Each row was made from one small tree. The marks that hang from a mark follow it in brackets, in alphabetical order. Every link used is in the known rows. Write each row's tree.
Known rows:
vuta[rutut[votu]]: [ -8.7  -0.1 -21.4  15.3  -7.0  12.8   1.8 -17.2  -1.3 -14.7  19.8  28.4
   1.4   1.2  -1.5  -6.2 -27.2   4.6   0.3  31.9  -8.2  -3.7  -8.2 -19.0
 -23.9 -26.9 -20.7  -6.9  17.7  36.5 -12.2   0.1   0.7]
radem[lipu[sotopof] votu[dolef vuta[rutut]]]: [ 47.6 -11.1  21.2  16.2   2.0 -11.0   5.2 -11.5  -6.3 -20.4 -27.3 -15.0
  -6.4  -8.1  13.5   8.4  56.0  11.2 -10.9   9.1   1.9 -15.5  -4.3 -22.1
  -7.7  23.1  20.2   0.2  -6.7  10.2  -2.8  -2.9 -18.7]
rutut[votu]: [-20.8 -14.4 -13.8   7.6   2.6   3.0  -2.6  10.9   4.8 -19.4  26.1  19.3
 -11.7  -3.0   0.5  -5.0 -48.9   3.6   9.8  12.3  -0.7  13.4  14.7  -7.2
   0.3 -38.7 -28.4  -9.2  21.8  16.9 -16.1  -3.6   5.0]
rutut[sezi votu[dolef radem[lipu[sotopof]] vuta]]: [  4.2  -2.8  13.8 -15.9   7.0 -28.3  -6.7  31.9  -2.9  20.5   1.5 -19.1
   8.4  10.3  -0.1  -3.3  -3.9   3.9   1.4 -23.8  -6.2   7.0   9.8  22.4
  39.6   7.5  12.0   9.0  -7.3  -7.1   8.0   9.2  -1.2]
radem[lipu[sotopof] votu[vuta]]: [ 18.1 -32.8  39.7  22.6   8.9 -32.2   1.7  -7.3   0.0 -29.0 -17.6 -18.0
 -12.6 -10.9   4.5  16.8  25.7   3.2  -2.8   1.8  18.6  -6.7   7.2 -12.1
  15.6  -1.1  29.5   2.3  14.5  10.8 -10.0 -12.9 -19.0]
kalud[sotopof]: [-21.1 -16.8  -7.8   8.0  -2.1  16.7  -3.2 -59.2  20.8 -36.1  28.9  12.2
  28.6  -5.0  -1.4   8.0  12.4  -6.7   7.7  -2.3  28.3  21.3   8.6   0.2
  14.7 -34.9 -19.5 -14.5  24.6   6.8 -18.5 -18.9   0.1]
rutut[sezi votu]: [-30.3  -0.9   2.3  -8.0  -3.7 -32.4   2.9   3.4  -2.8 -15.0  17.0   7.3
   4.1   1.6 -10.6  -2.3 -67.7   0.1  10.0  15.0   2.2   7.3   8.8  17.0
  22.5 -43.6 -26.0  -3.7  24.0   1.4 -23.4   8.7  -1.5]
kalud[rutut[sezi votu[vuta]] sotopof]: [-36.7 -13.7  -1.2  -2.1  -3.6 -15.5 -10.9 -18.3 -13.1  -3.0  29.0  20.7
  46.8  15.7 -13.1 -12.1 -21.1 -17.1  24.1 -20.7   7.1  15.4  26.5 -11.1
  26.2 -42.8 -21.7  -4.1   9.7 -31.5 -29.8  -9.8  -8.4]
kalud[rutut[sezi votu[radem]] sotopof]: [-53.0  -3.5  -3.0 -10.6  -5.1 -10.0  -6.3 -12.2   0.5   8.6  25.2  27.1
  36.8  23.4 -15.8 -10.9 -38.2 -21.9   8.8  -8.5  14.1  24.0   4.8   1.5
  15.7 -39.3  -9.0  -3.1  25.9 -27.4 -18.8  -9.9  -2.2]
zudame[radem[lipu[sotopof]]]: [-29.0 -50.5  42.9  30.4  10.2 -24.8   7.7   0.0  22.5  -0.6   0.2 -10.4
 -16.7  -9.7  -6.6  31.6  -8.6  -0.1   4.4   1.5  26.6  -3.5 -25.7  22.3
  20.1   4.2 -21.2  -8.0  27.0  12.3  -0.4  -4.0  -5.8]
vuta[rutut[sezi votu[dolef radem[lipu]]]]: [-13.2  28.4  -9.7  -8.3  -8.7   3.0   5.1  13.9   0.1  19.8   0.4  -1.1
   6.9  17.4  -6.0  -8.4 -39.5   2.7 -12.5  14.3 -15.8  -4.5 -28.1  16.4
  -7.4   5.0   5.1   3.3   4.5   9.4   8.7  18.2   1.5]
kalud[rutut[sezi] sotopof]: [-43.0   0.0  14.4   2.1  -9.1  -6.0  -1.5 -71.0   0.6 -13.5  21.5  19.9
  47.1   9.4 -24.0   2.0  -3.4 -17.3  13.2   9.9  28.3  16.0   1.1   1.3
  25.8 -39.4 -26.5 -10.8  20.7 -38.4 -29.4 -11.9 -14.3]
rutut[sezi votu[dolef radem[lipu] vuta]]: [ -7.3  12.9  -7.9 -19.4   2.7  -7.9  -4.7  49.2  -3.5  21.1   0.5 -14.9
  -4.7   9.9  -0.4  -8.4 -45.8  -1.6   3.2 -29.4 -17.2   4.2   9.9  22.1
  17.2   4.6  11.4   7.9 -10.9 -16.4  10.7  13.2  11.5]
vuta[rutut[sezi votu[radem]]]: [-27.1  20.7 -11.7  -7.2  -9.7  -9.3   6.4 -11.3  -3.7   5.3  11.6  18.2
   8.9   9.2 -11.5  -6.4 -39.4  -4.1  -8.3  28.6  -6.9  -6.7 -21.8   5.3
 -12.7 -19.2  -2.3   2.9  18.0  23.5  -2.9   7.4   4.2]
votu[dolef radem[lipu] vuta[rutut[sezi]]]: [  5.5  33.7  -7.4  -7.3  -6.8  21.9   2.1 -19.8  -2.3  22.4 -10.5 -11.5
   9.2   4.5  -6.0  -0.1  17.6  -1.1 -12.3  -1.0 -11.9 -17.6 -21.8  11.0
 -12.0  33.8  25.4  10.1 -23.2  -6.3  23.8  10.1   5.2]
votu[dolef radem vuta[rutut[sezi]]]: [ 14.3  38.4 -22.5 -18.7  -9.2  16.4   2.7 -28.4  -8.9  13.2  -6.7   4.4
   7.9  -8.1  -1.5  -7.5  37.2  -2.0  -3.8  10.3 -11.5 -14.5  -5.4   1.1
 -29.1  20.0   0.9   5.9 -28.6  -3.8  14.2   4.6  10.5]

Which tree is each row?
[ 17.5   3.1   7.3   8.8   1.6   8.4  10.0  24.6   8.1 -26.8 -22.7 -16.3
 -36.2  -8.8   8.0   7.4 -29.2   6.7  -7.4   8.7   4.5  -0.1  -3.6  -3.4
 -12.1   2.6   3.1  -6.7   8.8 -14.1  -5.6   1.0  -3.3] => radem[lipu votu[dolef]]
[ -7.8  -1.6  21.5  -5.0   4.0 -18.9  -9.3  17.5 -13.1  33.4   0.6   3.3
  13.0  16.8 -12.1  -9.3   1.2  -4.0   5.7  -8.9  -4.2   5.4   8.0   2.5
  27.1   5.0  -2.1   7.4  -9.1 -34.6   0.3   4.7 -10.0] => kalud[rutut[sezi votu[dolef radem[lipu[sotopof]] vuta]]]
[ 22.2  26.8 -14.8  -8.2  -9.7  10.0   3.6 -45.0 -14.7  -6.3  -1.8   4.3
  17.9 -11.1  -2.0  -5.3  32.3   5.9   4.6  17.3 -11.1 -20.6   1.4  -5.2
 -11.6   6.5 -21.6  -1.4 -26.8  -7.4  -4.3   9.0   0.4] => votu[dolef vuta[rutut[sezi]]]
[ 39.6  -1.8  34.5   6.0  -1.2 -35.0   9.5 -13.1 -11.4 -17.9 -32.4 -24.3
   6.9  -4.5   6.0   9.4  41.1   8.5  -8.9  13.3   2.8 -19.2  -9.9  -5.4
  10.1  20.2  21.2   3.7  -6.1  -1.0  -8.0   5.8 -22.5] => radem[lipu[sotopof] votu[dolef vuta[rutut[sezi]]]]
[ 26.7  -1.4  -0.6   8.1   4.5   6.5   4.7  30.3  -2.2 -23.3 -25.9 -18.8
 -32.9 -12.1  13.1   3.7  -8.5   3.8   0.0 -11.0  -3.1  -5.7  14.6 -12.4
 -14.4  11.1  12.9  -1.2 -10.3 -16.0  -2.4  -1.1   0.3] => radem[lipu votu[dolef vuta]]
[-20.8   4.4 -18.9 -22.7  -3.5   7.9 -11.6  12.1 -11.8  17.0  18.3  20.1
  35.1  17.7  -3.7 -20.6  -1.7 -16.9  17.1 -37.8  -2.3  22.0  24.9  -6.1
  10.3 -18.7 -14.8  -1.7  -8.9 -43.7 -11.1  -7.1   3.7] => kalud[rutut[sezi votu[dolef radem vuta]] sotopof]
[  8.9  -3.1  -4.1   8.5   0.7  19.8  -2.3   5.8   7.8  12.7   7.5   6.8
   4.6  14.0   5.1  -4.1  17.9  10.7 -16.5  15.9  -6.8   4.0 -22.2  -3.1
  -4.7   8.8   5.0  -0.2   6.7  34.6  11.9   4.2  -4.5] => vuta[rutut[votu[dolef radem[lipu[sotopof]]]]]
[  0.2  10.0  11.9  -5.9  -5.1 -15.0   3.1  -4.1   1.7  18.2   3.0  -3.2
  19.0  17.7  -4.5  -1.8   0.2   7.6 -15.9  18.5  -4.7  -2.2 -28.5  17.5
  16.0   6.3   6.0   3.7   7.1  18.5   5.3  14.0 -10.3] => vuta[rutut[sezi votu[dolef radem[lipu[sotopof]]]]]
[ -4.7  15.1 -24.1   6.9  -4.9  28.7  -0.6 -46.7  -2.0   3.8   7.1  20.4
  -2.0 -10.0  -3.9  -0.2  32.0  -7.5  -4.8  18.8  -2.8 -13.7  -4.9 -19.2
 -42.5   7.0  13.3   5.3  -8.9  29.1  14.9 -12.2  12.6] => votu[radem vuta[rutut]]
[ 10.9 -18.3  -3.8  -2.5  12.0   8.2 -12.5  41.0   4.8  15.6   9.5  -8.1
 -10.5   5.8  10.9  -5.8  11.0   6.5   0.6 -26.7  -7.9  13.4  19.3   2.1
  16.7  11.5  11.9   3.7 -10.3  11.3  15.1  -2.3   6.7] => rutut[votu[dolef radem[lipu[sotopof]] vuta]]
[ 18.6  15.0  17.8  -4.6  -1.8  -3.5  -0.2 -34.9  -2.5  22.4  -9.6 -15.8
  22.4   5.1  -5.0   6.2  62.0   4.2 -13.5   4.6  -0.4 -14.4 -20.0  13.4
  10.0  36.9  25.2   9.7 -18.9   5.5  20.5   5.9  -7.6] => votu[dolef radem[lipu[sotopof]] vuta[rutut[sezi]]]
[ -1.3  14.6 -25.3   5.1  -4.3  39.3   0.8  21.9   7.2  15.8   6.6   9.2
  -9.6  13.2   3.9  -8.9 -25.9   5.2 -13.9   9.5 -17.6  -0.7 -22.4  -4.2
 -26.4   6.8   4.7  -0.2   2.6  24.1  15.0   7.3   8.5] => vuta[rutut[votu[dolef radem[lipu]]]]
[ 15.3  -6.1 -32.2  -5.7   4.4  17.7  -8.9  32.9  -8.1  -8.9  13.9   9.9
 -13.0 -10.7  13.5 -15.7 -11.5   8.2  18.8 -17.9 -17.7   9.5  38.7 -14.6
  -8.9 -16.1 -31.5  -6.6 -15.0   0.7  -9.0   0.5  13.0] => rutut[votu[dolef vuta]]
[ 42.5  13.4 -22.9  -0.4  -6.7  12.2   8.5  -2.8 -14.5 -29.6 -23.9   8.5
 -22.1 -21.4  17.4  -6.3  29.4   5.4   0.6  14.7 -10.4 -14.7  11.0 -35.7
 -54.7   5.0  -6.7  -4.5 -17.4   1.0 -11.0  -4.3   2.4] => radem[votu[dolef vuta[rutut]]]
[  0.0  16.6 -21.3 -30.8   1.4  -8.7  -4.1  37.2  -9.4  12.9   3.4  -0.1
  -5.1  -2.2   3.6 -15.3 -28.6  -1.5  10.4 -21.2 -15.2   7.7  24.4  11.4
   3.5  -6.4  -9.3   4.3 -15.3 -15.1   1.6   8.2  16.2] => rutut[sezi votu[dolef radem vuta]]
[ 16.6  24.8 -22.4   5.0  -1.9  48.6  -2.1 -16.5   5.1  20.8  -5.9  -3.5
  -5.9   0.9   2.7  -1.1  31.3   1.2 -12.8  -4.6 -14.3 -12.0 -12.3  -6.9
 -31.4  38.1  22.9   6.0 -25.8   9.4  29.5   1.5  10.9] => votu[dolef radem[lipu] vuta[rutut]]
[  9.0  -4.2  15.0   3.7   7.3  17.8  -1.8 -18.0  22.4   7.9   1.0 -12.1
  -8.7   2.0  -0.7  11.4  36.6   6.5 -13.4   5.2  16.5  12.5 -13.6  17.2
  16.6  21.0   6.9  -1.5   1.4   1.7  19.0  -3.1  -0.7] => votu[dolef radem[lipu[sotopof]]]
[-16.6 -34.2  16.6  22.7   7.8 -20.0  13.5  56.1   4.7 -12.0 -27.6 -12.6
 -49.9 -22.1   5.9  21.7 -48.5 -11.2  10.4 -18.9   6.5 -15.0  -5.8  -0.1
 -25.7   7.2   2.2  -2.0  13.7  -5.5  -2.8  -5.9   7.6] => zudame[radem[lipu votu[vuta]]]
[-25.9   5.1 -10.3 -19.7   2.0 -22.4  -4.6  20.3  -8.0   6.2  10.4   5.9
   0.1  -1.2  -5.9  -8.1 -45.2  -7.9   9.4 -12.4  -7.1   4.3  17.9  10.7
   8.3 -21.7   3.6   8.1   5.4   2.4  -2.6   1.9  12.5] => rutut[sezi votu[radem vuta]]
[ 16.9  16.7 -29.0 -13.6   3.1  37.5  -5.5  -4.6   3.4   4.8  -0.2   4.8
 -17.9 -17.3   7.1  -5.4  36.6  -0.6   4.3 -11.2  -4.8   4.3  18.5  -6.1
 -26.3  14.1  -6.3  -0.7 -27.3  -7.2  16.4  -7.5  21.1] => votu[dolef radem vuta]
[ 41.6 -21.6  28.5  11.0   9.4 -17.1   0.8  10.1  -0.4 -24.6 -24.8 -21.9
 -17.7 -12.1  14.4  11.0  41.2   9.5  -2.7  -4.7   9.5  -2.2  12.0  -9.9
   7.8  14.1  15.0  -0.4  -5.0  -5.2  -6.4  -6.0 -15.3] => radem[lipu[sotopof] votu[dolef vuta]]
[ 18.1 -41.9  29.6  16.2  11.8 -32.9  10.7  57.7   6.8  -7.5 -34.1 -20.7
 -38.5 -22.4  16.4  20.2  12.2   2.2   7.1 -25.1   9.8  -9.0  -1.7   2.0
  -8.6  22.9  -7.2  -4.2  -1.6  -9.8  -1.8  -3.6  -1.8] => zudame[radem[lipu[sotopof] votu[dolef vuta]]]
[-20.7 -15.7  29.8  16.9   6.7   1.5  -1.2 -37.3  24.3   1.1   7.7  -5.3
  -2.2   1.9 -10.1  19.0  18.3  -0.2 -13.8  17.2  27.3   8.2 -21.7  16.0
  20.6   4.8  19.8   1.8  23.2  23.7  14.1 -10.7  -6.3] => votu[radem[lipu[sotopof]]]
